Every row comes from one small tree of marks. The marks that hang from a mark follow it in brackets, in the order of their numbers. Every link used is in the known rows. Which tree was each row made from?
Known rows:
K_734{K_93{K_25} K_499 K_595{K_179{K_737} K_830}}: [10 -29 -18 -21 -14 -24 15 -6 -12 -3 -26 11 -20 -3 -32 -35 -36 0 20 -9 32 35 15]
K_830{K_595{K_179 K_734{K_93{K_25}}}}: [-28 -14 15 -10 -13 -1 -16 -10 -11 -1 15 3 -13 -1 -2 -8 9 12 12 3 24 19 23]
K_595{K_179{K_737} K_734{K_93}}: [-18 -7 9 9 -18 -18 -18 -8 5 11 16 -8 1 -5 -3 -9 4 6 4 4 39 9 1]
K_519{K_734{K_499 K_595}}: [21 -15 -36 -1 15 8 14 4 0 -20 -30 19 31 -10 27 24 10 -15 -23 1 -26 -38 -14]
K_734{K_93{K_25} K_499 K_595{K_179 K_830}}: [8 -26 -22 -21 -4 -16 15 0 -6 -5 -25 15 -11 -4 -24 -14 -22 2 10 -8 2 18 14]
K_988{K_519 K_549}: [-10 45 12 35 25 50 8 21 27 6 41 -22 -14 40 26 29 23 -21 -12 -6 -76 -55 -38]
K_499{K_734{K_595}}: [25 1 -8 9 -1 7 -1 2 -4 -6 -8 -7 35 -4 33 18 16 9 -37 12 -14 -26 -4]
K_549{K_988{K_519{K_734{K_595{K_179 K_830}}}}}: [-9 22 5 12 26 49 6 16 30 -1 27 -9 18 -13 -3 12 5 -8 -7 10 -53 -14 -24]
K_988{K_519{K_734{K_93}} K_549}: [-35 20 -2 5 27 51 4 12 42 -11 16 -32 14 5 39 34 18 -26 -21 29 -88 -73 -14]
K_499{K_734{K_93{K_25} K_595{K_179{K_737} K_830}}}: [5 -28 2 -25 -22 -11 -2 -15 -8 -2 -18 -15 8 -18 -13 -30 -24 15 0 24 34 36 35]
K_519{K_734{K_93 K_499 K_595}}: [6 -26 -43 -15 10 -5 13 2 6 -24 -41 8 34 -24 27 18 -1 -10 -27 14 -30 -45 0]
K_499{K_734{K_93{K_25} K_595{K_830}}}: [10 -16 2 -32 -3 1 4 -9 -4 -15 -29 -15 18 -9 14 -5 -15 15 -26 28 -17 1 30]
K_988{K_549}: [1 35 7 23 16 23 2 14 17 3 27 -11 -7 32 24 21 23 -15 -20 -11 -54 -44 -29]
K_595{K_179{K_737} K_830}: [3 18 24 15 -10 -15 0 0 -4 21 23 -6 -16 14 -13 -13 -7 -1 11 -21 23 27 -16]
K_179{K_595{K_734{K_93 K_499}} K_737}: [10 -5 -8 2 -11 -23 -9 -5 -19 1 -12 11 -10 -3 -11 -7 -3 2 15 -9 38 9 9]
K_179{K_595{K_734{K_499} K_830} K_737}: [28 13 16 11 1 -12 -1 -4 -25 10 -3 23 -23 11 -27 -8 -5 4 28 -24 44 41 -3]
K_737{K_179{K_595}}: [24 34 -11 -10 -6 -39 -16 16 -20 9 23 -3 1 13 -13 -11 26 9 -26 -25 11 -1 -10]
K_830{K_595{K_179{K_737} K_734{K_93{K_25} K_499}}}: [-15 -26 -2 -2 -17 -8 -5 -17 -19 -1 -9 18 -25 2 -14 -21 -3 -2 44 -4 54 39 22]
K_595{K_179{K_737} K_734{K_93{K_25} K_499} K_830}: [-10 -22 5 -11 -9 -11 -1 -19 -5 3 -14 13 -23 5 -26 -17 -17 -9 42 1 41 46 19]
K_830{K_595{K_179 K_734{K_93 K_499}}}: [-12 -9 -4 15 -4 -7 -5 -2 -5 6 0 24 -6 -8 -3 11 19 7 27 -7 25 9 2]

Which tree is each row?
[-14 0 26 1 -12 -19 -12 -9 6 16 14 -5 -10 -6 -19 -16 -8 14 14 2 42 33 2]
K_595{K_179{K_737} K_734{K_93} K_830}
[-10 -9 0 -19 -7 9 -9 -12 0 -13 -16 -24 23 4 42 16 7 -10 -23 31 -34 -27 28]
K_499{K_734{K_93{K_25}}}
[0 -11 -18 -1 -12 -24 -1 11 4 2 6 -6 12 -14 -1 -5 -2 16 -27 -5 1 -20 -4]
K_734{K_93 K_595{K_179}}
[17 -12 -35 -2 3 -18 15 9 -3 -11 -28 10 9 -3 14 7 -6 0 -23 -8 -20 -34 -10]
K_734{K_93 K_499 K_595}
[-2 14 16 23 -17 -12 -3 2 -20 15 28 -1 -18 12 -1 -17 6 5 12 -25 36 20 -13]
K_830{K_595{K_179{K_737}}}
[-16 18 1 -9 31 42 11 14 34 -15 3 -23 21 -16 16 11 -12 -4 -29 26 -77 -39 -14]
K_549{K_988{K_519{K_734{K_93 K_595{K_830}}}}}
[-4 4 16 24 -12 -6 -16 -7 -2 15 27 1 -2 8 -3 -2 15 0 9 -9 43 17 -13]
K_595{K_179{K_737} K_734}
[-20 32 4 20 30 63 6 14 35 -8 28 -23 12 18 39 39 29 -31 -16 16 -84 -66 -29]
K_988{K_519{K_734} K_549}
[-27 16 -22 10 32 51 8 9 36 -17 -7 -13 22 -1 40 41 13 -43 -4 23 -94 -65 -18]
K_549{K_988{K_519{K_734{K_93 K_499}}}}
[10 3 13 23 -1 -6 0 -8 -4 17 4 24 -16 9 -22 0 3 -6 41 -17 45 42 -14]
K_595{K_179{K_737} K_734{K_499} K_830}
[15 -18 -18 -27 6 -12 21 0 -9 -15 -37 12 -12 6 -6 -10 -27 -1 -7 -6 -18 0 11]
K_734{K_93{K_25} K_499 K_595{K_830}}
[-22 -2 16 9 -9 -8 -15 -1 -3 9 20 4 -2 -9 1 2 19 21 6 -2 25 9 6]
K_830{K_595{K_179 K_734{K_93}}}
[4 11 29 -11 -10 -25 -13 -5 -16 9 7 -7 -17 -4 -23 -23 -16 23 2 -5 41 32 13]
K_179{K_595{K_734{K_93} K_830} K_737}
[18 22 37 4 -5 -13 -12 -2 -23 13 18 3 -19 10 -23 -16 -6 17 7 -19 45 40 0]
K_179{K_595{K_734 K_830} K_737}
[25 -3 8 9 -13 -8 1 -4 -7 11 0 -5 16 -13 -9 -13 -6 18 -1 6 39 32 2]
K_499{K_734{K_595{K_179{K_737} K_830}}}
[22 30 28 2 -9 -22 -1 5 -25 13 15 -7 -22 16 -17 -20 -15 9 -2 -27 22 26 -5]
K_179{K_595{K_830} K_737}
[-1 -34 -46 -10 -1 -10 7 2 10 -13 -29 14 34 -33 9 14 4 -8 -11 11 -9 -29 4]
K_519{K_734{K_93 K_499 K_595{K_179}}}
[16 26 34 3 4 -5 -12 4 -16 11 20 8 -10 8 -15 4 8 19 -3 -18 14 22 -2]
K_179{K_595{K_734 K_830}}
[-4 -9 6 8 -6 -18 -2 -10 3 13 -8 15 -14 -4 -23 -7 -8 0 36 -3 42 34 1]
K_595{K_179{K_737} K_734{K_93 K_499} K_830}
[6 -7 2 -7 -15 -34 5 3 -2 11 1 -9 -7 -13 -25 -34 -29 22 -8 -8 33 23 -1]
K_734{K_93 K_595{K_179{K_737} K_830}}
[12 -25 -36 -21 -1 -11 15 1 -10 -21 -35 8 0 6 10 -3 -14 -8 -16 -3 -21 -24 9]
K_734{K_93{K_25} K_499 K_595}
[-9 23 -17 26 37 65 17 13 32 -10 7 -2 8 20 35 49 30 -45 5 10 -84 -64 -31]
K_988{K_519{K_734{K_499}} K_549}
[-15 -11 -38 -15 26 52 13 5 23 -33 -22 -7 19 -6 26 16 -7 -34 -11 27 -81 -50 1]
K_549{K_988{K_519{K_734{K_93{K_25} K_499 K_595}}}}
[3 -23 -1 -26 -12 -4 -3 -7 -1 -4 -16 -10 18 -19 -5 -9 -11 18 -9 25 3 17 34]
K_499{K_734{K_93{K_25} K_595{K_179 K_830}}}
[-2 14 30 15 3 0 -10 -1 5 18 27 9 -3 7 -11 11 17 10 9 -11 15 22 -12]
K_595{K_179 K_734 K_830}
[-20 -4 19 10 -18 -16 -15 -8 -9 11 19 -1 -12 -8 -6 -19 5 19 15 -2 56 26 6]
K_830{K_595{K_179{K_737} K_734{K_93}}}
[6 -7 6 -26 1 -9 -3 -7 -20 -6 -20 18 -20 5 -22 -3 -10 3 20 -5 9 26 29]
K_179{K_595{K_734{K_93{K_25} K_499} K_830}}
